Known rows, with every way that one mark hangs from another
gugiz(rano(bifos pefe)): [ 1.481  1.726 -0.343 -1.160  1.661  0.928  0.629  2.740 -0.132 -2.438
  0.072 -2.889 -0.195 -0.606 -1.135 -2.032  0.118 -0.063  0.781 -2.411
 -1.874  1.214 -1.991  0.199  0.883]
rano(kasibo(lelit)): [ 0.108 -0.999 -0.065 -0.932 -0.194  0.301 -0.033 -1.059 -0.107 -1.299
 -0.648 -1.530  0.200 -0.358  2.018 -0.495  1.765  0.165  0.582 -1.175
  0.468 -2.082  0.558 -1.390 -1.933]
gugiz(rano(bifos(tedoz) kasibo)): [-0.223  0.400  1.063 -0.684  0.635 -1.008 -0.105  1.670  0.207 -1.669
 -1.637 -4.062 -0.257 -0.691 -0.994 -0.168  0.877 -0.430  0.493 -3.516
 -0.192  1.802 -0.278  0.921  0.822]
tedoz(bifos(rano(kasibo pefe))): [ 0.980 -1.276  0.008 -3.527  1.041  1.916 -1.704  1.533 -0.956 -1.800
 -1.075 -2.991  1.530 -1.137  0.295  1.115 -0.277 -0.151  0.750 -1.737
 -1.521 -0.930 -0.516  0.147 -2.537]
kasibo(lelit rano): [ 1.900 -2.432 -1.163  0.489  0.306  0.657 -0.612 -1.547 -0.276 -2.001
  0.665 -0.105  0.658  0.257  1.127  0.269  2.257  0.790 -0.322 -0.520
  0.458 -0.825 -1.452 -1.760 -1.270]
rano(kasibo pefe): [ 0.676  1.744 -0.771 -1.211  0.447  1.564 -0.991  1.056 -1.127 -1.778
 -0.389 -3.607  0.561 -1.161 -0.393 -0.594  0.428 -0.449 -0.211 -0.242
 -1.051 -1.449  0.016 -0.179 -1.246]
tedoz(bifos(rano)): [ 0.398 -2.925  0.778 -2.139  0.489  0.387 -0.544  0.581 -0.024 -0.096
 -0.885  0.557  1.048 -0.075  0.576  1.790 -0.826  0.263  0.774 -1.492
 -0.492  0.492 -0.626  0.313 -0.960]
tedoz(susozak(lelit(kasibo))): [-0.916 -0.484 -1.181 -0.748  0.535  0.615  3.372 -1.325  3.042  0.598
 -1.935 -0.180 -0.555  0.389  1.127 -0.449  0.477  0.603 -0.775 -0.825
  1.351 -2.033  0.294 -0.205  1.510]
bifos(rano(kasibo) tedoz): [-0.511 -2.146 -0.128 -0.946 -0.297 -1.432 -0.907 -0.539 -0.158 -0.336
 -2.258 -2.982  0.800 -0.648 -0.679  2.739 -0.166  0.465 -0.259 -1.233
 -0.173  0.072  0.535  1.143 -0.377]
gugiz(rano): [ 0.685 -0.314 -0.238 -0.349  0.999 -0.354  0.205 -0.169  0.147 -1.069
 -0.558 -0.943  0.270 -0.231  0.148 -0.890 -0.140 -0.203 -0.030 -0.819
 -1.123  1.154 -1.487 -0.376  0.993]
tedoz(susozak(lelit)): [-0.785 -0.543 -0.018 -0.001  0.848  0.350  2.915 -1.442  2.939  0.444
 -0.829 -1.732  0.404  0.566  0.253 -0.811  0.049  0.778 -1.401 -0.181
  1.127 -1.662 -0.589 -0.547 -0.259]
kasibo(lelit rano(bifos(tedoz))): [ 1.322 -1.809 -0.113  1.104  0.007 -0.038  0.121  0.268  0.279 -2.179
  0.240 -1.199 -0.613  0.597 -0.530  1.280  2.642  1.291  0.331 -2.770
  1.437  0.410 -1.144 -0.098 -0.241]
kasibo(lelit): [ 0.419 -1.283 -0.293 -0.127  0.052  0.135  1.058 -1.019  0.360 -0.651
 -0.017  0.557 -0.325  0.401  1.402 -0.316  1.279  0.724  0.593 -1.025
  0.622 -1.513 -0.328 -1.283 -0.757]
susozak(lelit(kasibo(rano)) tedoz(bifos)): [ 0.691 -0.667 -0.418 -1.508  0.951  2.836 -1.442 -0.261  1.753 -1.878
 -0.696  1.687 -0.700  0.949  2.143  1.075  2.014  1.311 -0.808  0.079
  0.937 -0.318 -0.128 -1.260  0.636]
rano(bifos pefe): [ 0.893  2.302 -0.208 -0.840  0.500  1.438  0.500  2.883 -0.148 -1.342
  0.841 -1.992 -0.502 -0.232 -1.279 -1.196  0.276 -0.007  0.647 -1.660
 -0.639 -0.045 -0.701  0.682 -0.016]
pefe(rano(kasibo(lelit(susozak)))): [ 0.477 -3.129 -1.170 -0.178 -0.877  0.021 -1.340 -2.294 -1.149 -1.738
 -0.602 -2.327 -0.620 -0.497  0.797  0.449  0.227  1.606 -0.657 -1.736
  0.945 -1.647  1.238  0.600  0.711]
gugiz(rano(bifos(tedoz))): [-0.001  0.321  0.971  0.201  0.911 -1.191  0.884  1.828  0.833 -1.097
 -1.038 -2.068 -0.918  0.153 -1.584  0.102  0.313  0.345  0.609 -3.287
  0.081  2.420 -1.307  1.261  1.834]
pefe(rano(bifos kasibo)): [ 0.694  0.445  1.920 -0.798 -0.926 -0.091 -2.070  1.148 -0.961 -1.924
  0.081 -2.706  0.052 -0.813 -1.326 -1.113 -0.822 -0.142  0.316 -2.356
 -0.532  0.947  1.467  2.071 -0.300]
pefe(rano): [ 0.956 -0.467  0.894  0.539 -0.575 -0.382 -1.458 -0.306 -0.813 -1.088
  0.311 -0.372 -0.302  0.044 -1.174  0.163 -1.556  0.860 -0.371 -0.555
 -0.658  0.632  0.425  1.521  0.636]
pefe(rano(kasibo)): [ 0.843 -0.395  1.194 -0.352 -0.753 -0.074 -2.414 -0.445 -1.325 -1.650
 -0.332 -2.407  0.411 -0.953 -0.694 -0.156 -1.221  0.062 -0.363 -0.871
 -0.778 -0.193  1.266  1.459 -0.489]
lelit(kasibo susozak): [-0.607 -1.400 -3.377 -0.613 -0.360  0.221  0.543 -0.511 -0.017  0.556
 -1.332  1.289 -1.444  0.051  1.249  0.798  0.590  0.175  0.126 -0.411
  1.393 -0.302  1.051  0.758  3.692]
bifos(tedoz): [-0.584 -0.287  0.376  1.060 -0.019 -0.821  0.424 -0.009  0.192  0.167
 -0.714 -0.927 -0.750  0.328 -1.193  1.951  0.153  0.801 -0.028 -0.814
  1.055  0.531  0.100  1.072  0.685]
gugiz(rano(pefe)): [ 1.616  1.026 -1.033 -0.598  1.813  0.931  0.372  0.945 -0.444 -2.331
 -0.196 -2.605  0.382 -0.543 -0.797 -1.152 -0.004  0.239 -0.050 -0.915
 -2.012  0.321 -2.372 -0.236  0.675]
rano(kasibo(lelit(susozak(tedoz))) pefe): [ 0.150 -0.744 -2.789 -1.014  0.364  2.812 -1.527 -0.914 -0.504 -2.294
 -0.632 -3.220 -0.846 -0.078  1.006  0.179  2.431  2.319 -0.904 -0.348
  1.723 -3.774  0.411 -1.482 -0.273]
susozak(lelit tedoz(bifos)): [-0.681  0.521  1.842 -1.249  1.137  1.916 -0.202  0.195  2.469 -0.305
 -0.121  0.459 -0.816  1.213  1.405  0.233  0.527  1.660 -0.776  0.062
  0.950 -0.712  0.217 -0.817 -0.686]

Rows
[ 0.187 -2.763  0.815 -3.207  0.382  0.750 -1.663  0.356 -0.508 -0.663
 -1.599 -1.277  1.557 -0.830  1.050  1.486 -0.219 -0.382  0.705 -1.781
 -0.945  0.075  0.382  0.232 -2.027] | tedoz(bifos(rano(kasibo)))
[-1.085 -0.827 -3.046 -0.702 -0.418  1.305 -1.122 -0.633  0.268 -0.043
 -1.453  1.339 -1.999  0.733  1.012  1.057  1.321  1.637 -0.588  0.156
  2.504 -0.916  1.586 -0.100  3.814] | lelit(kasibo susozak(tedoz))
[-0.018  2.222  0.224 -0.525  0.327  0.934 -0.036  2.842 -0.218 -1.714
 -0.519 -4.573 -0.636 -0.794 -2.136  0.279  0.847  0.092  0.526 -2.590
  0.300 -0.096  0.287  1.495 -0.468] | rano(bifos(tedoz) kasibo pefe)
[ 0.595 -0.871 -0.885 -1.260  0.234 -0.145 -0.708  0.562 -0.663 -1.571
 -1.873 -4.576  0.911 -0.958 -1.401  2.489  0.013  0.758 -0.142 -1.378
 -0.884 -0.758 -0.522  1.131 -0.650] | bifos(rano(kasibo pefe) tedoz)
[ 1.315 -1.341 -0.110 -2.536  1.105  1.854 -0.429  1.562 -0.380 -1.261
 -0.419 -1.077  1.167 -0.248 -0.223  1.660 -0.833  0.517  0.721 -1.535
 -1.522 -0.347 -1.370  0.381 -1.298] | tedoz(bifos(rano(pefe)))
[-0.784 -1.275  1.383 -1.130  1.486  1.796  2.580 -0.688  2.798  0.415
 -0.984 -1.114  0.493  0.678  0.804 -0.214 -0.128  0.738 -0.948 -1.529
  1.442 -1.440 -0.552 -0.512 -1.281] | tedoz(bifos susozak(lelit))
[-0.684 -3.605 -1.009 -2.965  0.156  1.786 -3.237 -0.377 -0.424 -0.564
 -1.931 -1.643  0.635 -0.069  1.132  2.267  0.435  1.546 -0.963 -0.867
  1.279 -0.826  1.154 -0.296 -0.016] | lelit(susozak(tedoz(bifos(rano(kasibo)))))
[ 1.711 -0.236 -1.012 -1.612  1.611  1.248  0.213 -0.138 -0.611 -3.488
 -0.739 -3.963  0.465 -1.023  1.191 -1.303  1.559  0.223  0.616 -2.178
 -1.618 -1.904 -1.893 -1.370 -1.231] | gugiz(rano(kasibo(lelit) pefe))
[ 0.685  2.331 -0.043 -1.637  0.372  1.696 -0.489  2.897 -0.663 -1.891
  0.212 -3.944  0.168 -1.065 -0.889 -1.651  0.644 -0.690  0.716 -1.945
 -0.742 -0.479  0.104  0.692 -1.052] | rano(bifos kasibo pefe)
[ 0.536 -0.351  0.374 -2.517  1.715  2.528 -0.270  0.850  2.098 -1.563
 -0.559 -1.171  0.127  0.779  0.584  1.309 -0.074  2.358 -0.616 -0.111
 -0.651 -1.375 -1.274 -0.292 -1.162] | susozak(lelit tedoz(bifos(rano(pefe))))
[ 1.834  1.583 -2.043 -0.930  0.888  1.778  0.988  1.863  1.381 -2.591
  0.372 -0.921 -0.873 -0.249  0.380 -1.407  1.634  0.184  0.087 -0.921
 -0.875  0.140 -1.263  0.187  1.665] | susozak(lelit(kasibo(rano(bifos pefe))))
[ 2.297  1.095 -1.230 -0.071  0.649  2.080 -1.209  2.446 -0.916 -2.805
  1.528 -2.366  0.464 -0.489 -1.425 -0.844  1.247 -0.029 -0.233 -1.156
 -0.770  0.615 -1.927 -0.034 -0.378] | kasibo(rano(bifos pefe))
[-0.470 -1.609  1.451 -3.184  0.860  1.208 -1.614 -0.357  1.853 -1.010
 -1.524 -1.466  0.746  0.203  2.066  1.225  0.241  1.320 -0.821 -0.464
 -0.110 -1.004  0.669 -0.786 -1.796] | susozak(lelit tedoz(bifos(rano(kasibo))))
[ 1.193 -0.597 -1.301 -2.178  0.391  0.655 -1.082  0.686 -1.117 -1.770
 -1.061 -3.684  1.490 -1.211 -0.200  0.603 -0.199  0.024 -0.013 -0.358
 -1.787 -1.050 -0.514  0.310 -1.262] | bifos(rano(kasibo pefe))
[ 0.491  0.879  0.126 -0.689  0.237  0.920  0.833  1.793  0.116 -2.420
 -0.411 -4.188 -0.903 -0.292 -0.723  0.311  2.117  0.921  1.312 -3.589
  0.848 -1.656 -0.073  0.461 -1.462] | rano(bifos(tedoz) kasibo(lelit) pefe)
[ 0.416 -0.363 -2.230 -1.309  0.247  1.783  0.661  1.016 -0.436 -1.989
 -0.198 -3.787 -0.859 -0.652  0.839 -1.046  2.030  0.709  0.592 -2.692
  1.031 -2.319  0.122 -0.030  0.057] | rano(bifos kasibo(lelit(susozak)) pefe)
[ 2.056 -2.588 -4.081  0.494  0.705  2.033 -0.102 -1.109 -1.133 -2.806
  0.760 -1.726  0.188 -0.103  0.461  0.680  2.426  1.645 -1.097 -0.287
  0.865 -1.778 -2.090 -1.381  0.480] | kasibo(lelit(susozak) rano(pefe))
[-1.437 -2.664 -0.025 -0.863  0.473 -0.971  1.962 -1.931  2.818  0.103
 -3.165 -4.510  1.280 -0.160 -0.459  2.087 -0.176  1.214 -1.612 -1.428
  1.133 -1.510 -0.164  0.527 -0.767] | bifos(rano(kasibo) tedoz(susozak(lelit)))
[ 0.971  1.596  0.005 -0.075  1.637  0.158  0.985  2.709  0.342 -2.423
 -0.622 -3.683 -0.981 -0.040 -2.547 -0.260  0.279  0.607  0.824 -3.215
 -0.783  1.465 -2.109  1.285  1.417] | gugiz(rano(bifos(tedoz) pefe))
[-0.116 -1.603 -0.016 -3.178  0.877  1.360  0.003 -0.039  2.726 -0.417
 -2.005  2.060 -0.685  0.906  2.491  1.688  0.202  1.841  0.196 -0.616
  0.214 -0.628  0.585 -0.214  1.104] | susozak(lelit(kasibo) tedoz(bifos(rano)))
[ 0.717 -0.030 -1.656 -0.217  0.427  1.455 -0.931 -1.109  1.773 -1.820
 -0.534  1.034 -0.777  0.728  1.756  0.294  1.926  1.498 -1.413  1.414
  0.614 -0.540 -0.184 -1.409  1.612] | susozak(lelit(kasibo(rano)) tedoz)
[ 0.319  0.561  0.983 -1.651  0.675 -0.063 -0.781  1.745 -0.041 -1.786
 -0.775 -3.257  0.275 -0.921  0.101 -2.331  0.508 -1.215  0.775 -2.709
 -1.207  1.723 -0.437  0.047  0.250] | gugiz(rano(bifos kasibo))
[ 0.044 -4.632 -2.747 -1.806 -0.452 -0.487 -0.240 -2.281 -0.277 -0.633
 -1.724 -1.989  0.483 -0.631  2.179  1.305  1.139  1.126 -0.014 -1.392
  0.575 -1.801  0.336 -0.462 -0.090] | bifos(rano(kasibo(lelit(susozak))))
[ 0.417 -1.089 -3.444 -0.618 -0.363  2.040 -2.420  0.603 -0.177 -1.524
 -0.344  0.643 -1.254  0.606  0.438  0.665  2.577  1.347 -0.649 -0.873
  2.265  0.728  0.514 -0.219  3.648] | lelit(kasibo(rano(bifos)) susozak(tedoz))
[ 1.930 -1.865 -4.082  0.366  0.670  3.053 -1.911 -1.422 -0.760 -3.287
  0.762 -1.678 -0.408  0.666  0.334  0.924  3.011  3.080 -1.491  0.262
  1.819 -2.651 -1.575 -2.150  0.339] | kasibo(lelit(susozak(tedoz)) rano(pefe))
[ 1.681  0.826 -2.061 -0.093  0.327  1.364 -0.192  2.648 -0.491 -2.572
 -0.378 -1.639 -1.016 -0.185 -1.757  1.202  2.089  0.458  0.544 -2.449
  0.461  0.801 -1.113  1.180  1.922] | lelit(kasibo(rano(bifos(tedoz) pefe)))
[ 1.779  0.660 -0.277 -1.949  1.510  1.364  0.612  1.591 -0.250 -3.543
 -0.431 -4.338 -0.120 -0.894  0.467 -2.423  1.776 -0.066  1.289 -3.804
 -1.339 -0.975 -1.437 -0.913 -1.252] | gugiz(rano(bifos kasibo(lelit) pefe))
[ 1.365  1.114 -0.740 -1.579  1.471  1.127 -0.600  0.950 -0.966 -2.750
 -0.900 -4.422  0.856 -1.315 -0.274 -1.455  0.340 -0.591 -0.125 -1.118
 -2.265 -0.079 -1.583 -0.495 -0.271] | gugiz(rano(kasibo pefe))
[-0.892 -1.604 -0.503 -0.884  0.503  2.343 -1.988  0.150  0.189 -0.094
 -0.529  0.479 -0.909  0.953  0.518  1.411  0.873  1.896 -0.695 -0.393
  2.491 -0.538  0.792 -0.357  0.989] | lelit(susozak(tedoz(bifos)))
[ 1.093  1.167 -0.219 -1.652  0.324  1.733  0.398  1.685 -0.374 -2.518
  0.251 -3.490 -0.165 -0.619  0.466 -1.733  2.034  0.244  1.279 -2.790
 -0.128 -2.221 -0.199 -0.745 -1.942] | rano(bifos kasibo(lelit) pefe)
[ 1.224  1.897 -0.107 -1.828  1.415  1.151 -0.342  2.712 -0.546 -2.942
 -0.439 -4.849  0.374 -1.367 -0.698 -2.387  0.487 -0.878  0.491 -2.805
 -1.873  0.735 -1.351  0.113 -0.059] | gugiz(rano(bifos kasibo pefe))
[-0.539 -0.552  0.810 -0.276 -0.427 -0.323  0.611  0.724  0.669 -1.103
 -0.915 -2.529 -0.950  0.004  0.044  0.508  2.137  0.480  1.151 -3.634
  1.668 -0.887  0.890  0.344 -1.011] | rano(bifos(tedoz) kasibo(lelit))
[ 0.044 -1.908 -1.406 -1.198  0.622  0.651  0.323 -0.022  0.104 -1.388
 -2.586 -5.915  1.867 -0.720 -2.425  2.387  0.138  1.061 -0.919 -2.333
  0.655 -2.238 -0.891  0.663 -1.323] | bifos(rano(kasibo pefe) tedoz(susozak))
[ 1.671 -1.105 -5.277 -0.310  0.290  2.158 -0.727  0.068 -1.311 -2.057
 -0.210 -0.702 -0.454 -0.671  0.130  0.858  1.669  0.540 -0.912  0.055
  0.327 -0.470 -0.947  0.121  3.077] | lelit(kasibo(rano(pefe)) susozak)
[-0.448 -3.246 -0.542 -3.080  1.139  1.172  2.583 -0.632  2.996  0.413
 -2.849  0.408  0.711  0.380  1.897  1.283 -0.251  0.674  0.018 -2.165
  0.818 -1.259 -0.215  0.217  0.556] | tedoz(bifos(rano) susozak(lelit(kasibo)))
[-0.478 -0.781  0.652 -0.589  1.036 -0.054  0.966  1.067  1.030 -1.409
 -2.604 -5.426  0.653 -0.519 -1.894 -0.372  0.979  0.012 -0.239 -4.543
  1.261  0.498 -0.587  0.720  0.451] | gugiz(rano(bifos(tedoz(susozak)) kasibo))
[ 1.897  1.003 -0.952  0.880  0.636  1.183 -0.857  2.439 -0.504 -2.717
  0.688 -3.078 -0.265 -0.039 -2.746  1.034  1.491  0.775 -0.298 -2.009
  0.176  1.149 -1.839  0.979  0.294] | kasibo(rano(bifos(tedoz) pefe))
[ 2.141 -0.504 -1.267  0.858  0.744  1.274  0.340  1.383 -0.145 -3.457
  0.684 -2.707 -0.549  0.327 -1.408  0.862  2.699  1.723  0.333 -2.839
  0.991 -0.385 -2.004 -0.197 -0.545] | kasibo(lelit rano(bifos(tedoz) pefe))
[ 1.319 -0.280 -1.390  1.000  0.767  1.984  0.425  1.727  0.192 -2.223
 -0.228 -4.727  0.800  0.149 -3.534  0.987  1.460  1.150 -1.159 -2.813
  1.681 -0.381 -2.047  0.333 -0.281] | kasibo(rano(bifos(tedoz(susozak)) pefe))
[-0.353 -3.771  0.552 -3.134  0.655  1.579 -0.601 -0.219  0.250 -0.120
 -2.433 -2.819  2.665 -0.703  0.414  1.279 -0.116  0.046 -0.296 -2.669
  0.695 -1.505  0.128 -0.386 -2.448] | tedoz(bifos(rano(kasibo)) susozak)
[-0.596 -3.563 -0.842 -0.039  0.174 -0.820  1.246 -1.231  1.273  0.446
 -2.674 -2.381  1.265  0.344 -2.023  3.041 -0.269  1.627 -0.772 -2.100
  1.566 -0.724 -0.694  0.596  0.169] | bifos(rano tedoz(susozak))
[ 0.595 -0.003  1.996  1.061 -0.636 -1.050 -0.657  1.457  0.056 -1.177
 -0.116 -1.649 -1.402  0.476 -2.932  1.257 -1.112  1.224  0.230 -2.941
  0.644  1.820  0.720  3.178  1.483] | pefe(rano(bifos(tedoz)))
[ 0.827 -2.584 -0.406 -3.351  1.310  3.000 -0.393  0.805 -0.188 -1.559
 -2.013 -4.404  2.672 -0.959 -0.525  1.096 -0.186  0.356 -0.135 -2.791
 -0.190 -2.297 -0.769 -0.528 -2.683] | tedoz(bifos(rano(kasibo pefe)) susozak)
[ 1.513 -1.953 -1.514 -2.371  0.410  0.641 -0.253 -0.640 -0.682 -2.356
 -1.013 -3.327  1.187 -0.951  0.894  0.645  0.934  0.894  0.638 -1.423
 -1.451 -2.716 -0.861 -0.998 -2.297] | bifos(rano(kasibo(lelit) pefe))
[ 2.064 -1.753 -3.399  0.243  0.542  2.070  0.073  0.670 -0.668 -2.844
  1.145 -2.351 -0.633  0.001  0.044 -0.345  2.483  1.367 -0.283 -1.869
  1.114 -0.917 -1.874 -0.709  0.583] | kasibo(lelit(susozak) rano(bifos pefe))
[ 1.485  1.363 -2.650 -0.702  1.047  2.767 -0.667 -0.044  1.131 -3.024
 -0.055 -0.561 -0.719  0.491  0.952 -0.053  2.013  1.876 -1.344  1.236
 -0.213 -1.406 -1.056 -1.282  1.308] | susozak(lelit(kasibo(rano(pefe))) tedoz)
